Known rows, with every way that one mark hangs from another:
q_224(q_47(q_677 q_719) q_575): [ 0.28 -0.52 -0.21 -0.05  0.01  0.28  0.17 -0.02 -0.18 -0.06 -0.65 -0.25
 -0.36  0.30 -0.14  0.06 -0.19  0.08  0.08  0.23 -0.12 -0.03]
q_47(q_224(q_276) q_677(q_575) q_719): [ 0.48 -0.40 -0.46 -0.03  0.13 -0.09 -0.11  0.30 -0.05  0.02 -0.29 -0.12
 -0.27  0.32 -0.11  0.05 -0.14  0.08 -0.08  0.16  0.20 -0.13]
q_47(q_224(q_276 q_575) q_677(q_446) q_719): [ 0.39 -0.58 -0.42 -0.06 -0.01  0.01 -0.06 -0.05 -0.04  0.09 -0.67 -0.07
 -0.40  0.41 -0.03 -0.01 -0.20  0.01 -0.03  0.06 -0.01 -0.04]
q_224(q_47(q_677) q_276 q_575): [ 0.27 -0.49 -0.25 -0.02  0.01  0.36  0.21 -0.02 -0.08 -0.09 -0.56 -0.45
 -0.45  0.23 -0.06  0.02 -0.30  0.00  0.05  0.18 -0.21  0.08]
q_677(q_276 q_446(q_224)): [ 0.07 -0.06 -0.37  0.20 -0.05 -0.04  0.21 -0.17  0.02 -0.26 -0.03 -0.36
 -0.17  0.34  0.31  0.04  0.15  0.38 -0.01  0.22 -0.02 -0.09]
q_224(q_47(q_677(q_446(q_413)) q_719) q_276): [ 0.18 -0.69 -0.49  0.03 -0.12 -0.17  0.14 -0.02  0.02  0.05 -0.62 -0.35
 -0.25  0.44  0.02  0.06 -0.15  0.03 -0.12  0.40 -0.12 -0.15]
q_47(q_224): [ 0.18 -0.26 -0.15  0.07  0.12  0.07  0.03 -0.01  0.06 -0.05 -0.28 -0.09
 -0.06  0.31  0.08  0.04  0.06  0.19 -0.13  0.09  0.02 -0.09]
q_677(q_224 q_575): [ 0.18 -0.05 -0.13  0.01  0.12  0.11  0.15  0.12  0.12 -0.22  0.30 -0.19
 -0.10  0.13  0.22 -0.04  0.27  0.41  0.11  0.30  0.21 -0.02]
q_611(q_47): [ 0.05 -0.31 -0.22  0.01 -0.01  0.08  0.07 -0.22  0.08 -0.17 -0.27 -0.16
 -0.09  0.17  0.01  0.08  0.01  0.30 -0.03  0.21  0.15 -0.12]
q_276(q_224(q_47)): [ 0.13 -0.25 -0.17  0.00  0.08  0.27  0.25 -0.08  0.13  0.00 -0.23 -0.33
 -0.06  0.15  0.09 -0.04  0.09  0.24  0.08  0.25 -0.10 -0.04]
q_677(q_224(q_575) q_276): [ 0.17  0.03 -0.05  0.07  0.08  0.29  0.25 -0.18 -0.01 -0.22  0.05 -0.35
 -0.36  0.11  0.19  0.02  0.13  0.39  0.17  0.20  0.08  0.10]
q_446(q_276): [ 0.04 -0.25 -0.18  0.09  0.02 -0.04  0.09  0.01  0.04 -0.20 -0.26 -0.18
 -0.07  0.28  0.07  0.17  0.10  0.15 -0.10  0.20 -0.06 -0.09]
q_677(q_276(q_224(q_47(q_719))) q_446 q_575): [ 0.27 -0.10 -0.50 -0.06 -0.03  0.11  0.22 -0.05  0.06 -0.04  0.02 -0.44
 -0.17  0.27  0.29 -0.17  0.20  0.42  0.16  0.39  0.26 -0.04]
q_47(q_677(q_224 q_276) q_719): [ 0.40 -0.14 -0.30  0.13  0.10  0.01  0.13 -0.02 -0.16 -0.08  0.04 -0.19
 -0.32  0.13  0.02  0.21  0.12  0.45  0.07  0.21  0.23 -0.08]
q_224(q_47 q_276 q_575): [ 0.15 -0.46 -0.19 -0.08  0.03  0.40  0.25 -0.13  0.00 -0.10 -0.55 -0.50
 -0.38  0.27 -0.02 -0.09 -0.20 -0.06  0.04  0.17 -0.23  0.11]
q_47(q_677): [ 0.23 -0.27 -0.18  0.11  0.03  0.09  0.10  0.06 -0.10 -0.07 -0.09 -0.15
 -0.15  0.26  0.02  0.19 -0.01  0.27 -0.02  0.10  0.02 -0.07]
q_276(q_224(q_47(q_719) q_575)): [ 0.17 -0.36 -0.17 -0.13  0.07  0.33  0.21 -0.13  0.00  0.04 -0.54 -0.27
 -0.27  0.19 -0.06 -0.10 -0.01  0.09  0.20  0.26 -0.13 -0.02]
q_719(q_47(q_677)): [ 0.18 -0.37 -0.21  0.14  0.04 -0.04 -0.01 -0.03  0.02 -0.11 -0.14 -0.18
 -0.20  0.14  0.02  0.13 -0.03  0.25 -0.07  0.10  0.03 -0.14]
q_224(q_47(q_677(q_446) q_719) q_276 q_575): [ 0.31 -0.68 -0.43 -0.10 -0.10  0.18  0.14 -0.11 -0.09  0.03 -0.71 -0.35
 -0.44  0.37 -0.04 -0.06 -0.24 -0.02  0.05  0.18 -0.12  0.02]
q_276(q_224(q_47 q_575)): [ 0.11 -0.23 -0.08 -0.08  0.06  0.44  0.28 -0.14  0.10 -0.04 -0.38 -0.37
 -0.21  0.14  0.08 -0.11  0.00  0.16  0.19  0.27 -0.19  0.04]
q_446(q_276(q_224(q_47 q_575)) q_413): [-0.11 -0.22 -0.09  0.01  0.00  0.08  0.27 -0.02  0.28 -0.17 -0.60 -0.36
 -0.16  0.16  0.10  0.03  0.02  0.05  0.02  0.58 -0.32 -0.09]
q_719(q_47(q_224 q_677(q_446(q_413) q_575))): [ 0.10 -0.33 -0.33  0.13 -0.02 -0.36 -0.12  0.12  0.31 -0.14 -0.14 -0.12
 -0.08  0.31  0.32 -0.03  0.05  0.30 -0.21  0.43  0.13 -0.27]
q_276(q_224(q_47(q_677 q_719) q_575)): [ 0.31 -0.39 -0.21 -0.08  0.07  0.31  0.19 -0.03 -0.05  0.05 -0.54 -0.23
 -0.32  0.15 -0.11  0.02 -0.10  0.15  0.20  0.26 -0.12 -0.04]
q_677(q_276(q_224(q_575))): [ 0.17  0.11 -0.11  0.02  0.06  0.32  0.23 -0.13 -0.01 -0.08  0.00 -0.38
 -0.31  0.13  0.16  0.01  0.10  0.34  0.21  0.14  0.06  0.07]

Rows:
[ 0.31 -0.52 -0.52  0.01 -0.05 -0.10 -0.08 -0.18  0.17 -0.02 -0.52 -0.10
 -0.19  0.22  0.05  0.05 -0.20  0.25 -0.17  0.19  0.15 -0.13] : q_611(q_47(q_224(q_276) q_677(q_446)))
[ 0.23 -0.18 -0.30  0.21  0.03 -0.02  0.05 -0.07 -0.05 -0.15  0.01 -0.36
 -0.32  0.11  0.11  0.17 -0.03  0.37 -0.07  0.09  0.16 -0.10] : q_719(q_47(q_677(q_276)))
[-0.08 -0.22 -0.03  0.05 -0.05  0.01  0.21 -0.20  0.24 -0.16 -0.14 -0.18
 -0.20  0.27  0.32 -0.04  0.20  0.28  0.09  0.43 -0.08 -0.03] : q_677(q_224(q_575) q_446(q_413))
[ 0.19 -0.46 -0.62 -0.04 -0.01 -0.04  0.17  0.05  0.09 -0.19 -0.39 -0.42
 -0.23  0.39  0.09 -0.21 -0.02  0.04 -0.02  0.41 -0.08 -0.13] : q_677(q_446(q_224(q_47(q_719) q_276)) q_575)
[ 0.12 -0.29 -0.40  0.06 -0.06  0.14  0.29 -0.26 -0.04 -0.25 -0.55 -0.45
 -0.39  0.37  0.14 -0.11 -0.05  0.19  0.07  0.34 -0.15 -0.05] : q_677(q_276 q_446(q_224(q_47(q_719) q_575)))
[ 0.13 -0.22 -0.48  0.04 -0.02 -0.08  0.11  0.08  0.16 -0.26 -0.02 -0.34
 -0.16  0.34  0.23 -0.15  0.07  0.17  0.00  0.29 -0.02 -0.07] : q_677(q_446(q_224(q_276)) q_575)
[-0.06 -0.33 -0.19  0.19 -0.03 -0.08  0.27  0.11  0.15 -0.42 -0.78 -0.33
 -0.25  0.23  0.02  0.19 -0.19  0.01 -0.12  0.63 -0.50 -0.18] : q_446(q_224(q_47(q_677) q_575) q_276 q_413)
[ 0.16 -0.45 -0.21 -0.10  0.06  0.09 -0.06 -0.23  0.04 -0.10 -0.76  0.01
 -0.25  0.25 -0.16 -0.01 -0.14  0.14 -0.02  0.21  0.12 -0.15] : q_611(q_47(q_224(q_575) q_719))
[-0.07 -0.24 -0.17  0.10  0.04 -0.04  0.19  0.00  0.14 -0.27 -0.45 -0.39
 -0.32  0.31 -0.01  0.04 -0.11 -0.08 -0.04  0.35 -0.37 -0.12] : q_446(q_224(q_276 q_575) q_413)
[ 0.12 -0.29 -0.02 -0.03  0.08  0.43  0.30 -0.18  0.10 -0.19 -0.30 -0.32
 -0.29  0.10  0.11 -0.10  0.03  0.22  0.15  0.32 -0.13  0.07] : q_677(q_224(q_47 q_575))
[-0.20 -0.16 -0.11  0.17  0.00 -0.19  0.18  0.05  0.21 -0.42 -0.54 -0.24
 -0.17  0.29  0.07  0.16  0.00  0.01 -0.09  0.53 -0.40 -0.20] : q_446(q_224(q_575) q_276 q_413)
[ 0.35 -0.38 -0.40 -0.02  0.02  0.19  0.17  0.22 -0.01 -0.13 -0.16 -0.49
 -0.27  0.24  0.03 -0.01 -0.18  0.15 -0.02  0.28  0.03  0.02] : q_224(q_47(q_677(q_575)) q_276)
[-0.14 -0.21 -0.09  0.08 -0.08 -0.16  0.19 -0.13  0.31 -0.27 -0.32 -0.15
 -0.17  0.25  0.33  0.03  0.20  0.22  0.01  0.54 -0.14 -0.07] : q_677(q_224(q_575) q_446(q_276 q_413))
[ 0.16 -0.40 -0.26 -0.10  0.06  0.16 -0.01 -0.23  0.15 -0.13 -0.68 -0.18
 -0.33  0.18 -0.08 -0.04 -0.25  0.05 -0.07  0.16  0.02 -0.05] : q_611(q_47(q_224(q_276 q_575)))
[ 0.21 -0.34 -0.16 -0.04  0.10  0.22  0.04 -0.05  0.04 -0.04 -0.52 -0.23
 -0.33  0.30 -0.02 -0.05 -0.15 -0.03 -0.04  0.03 -0.12  0.04] : q_47(q_224(q_276 q_575))
[ 0.26 -0.26 -0.31  0.12 -0.03  0.00 -0.04 -0.20  0.08 -0.12 -0.31 -0.25
 -0.40  0.23  0.28 -0.01 -0.10  0.32 -0.05  0.11  0.10 -0.06] : q_719(q_47(q_224(q_575) q_677(q_276 q_446)))
[ 0.29 -0.40 -0.33  0.11  0.12 -0.05  0.00 -0.05  0.13 -0.10 -0.06 -0.25
 -0.34 -0.04 -0.01  0.07 -0.02  0.22 -0.02  0.15  0.04 -0.09] : q_719(q_47(q_677(q_224(q_276))))
[-0.07 -0.37 -0.20  0.07  0.02  0.09  0.30 -0.04  0.16 -0.28 -0.68 -0.55
 -0.35  0.30  0.00 -0.04 -0.21 -0.13 -0.07  0.47 -0.48 -0.08] : q_446(q_224(q_47 q_276 q_575) q_413)
[ 0.27 -0.55 -0.37  0.02 -0.01 -0.02 -0.11 -0.15  0.17 -0.02 -0.54 -0.21
 -0.40  0.23  0.10 -0.09 -0.21  0.04 -0.09  0.06 -0.05 -0.07] : q_719(q_47(q_224(q_276 q_575) q_677(q_446)))
[ 0.42 -0.51 -0.30 -0.05  0.10  0.07 -0.06  0.06 -0.12  0.07 -0.68 -0.10
 -0.42  0.32 -0.22  0.07 -0.26 -0.05 -0.04  0.05 -0.03 -0.06] : q_47(q_224(q_276 q_575) q_677 q_719)
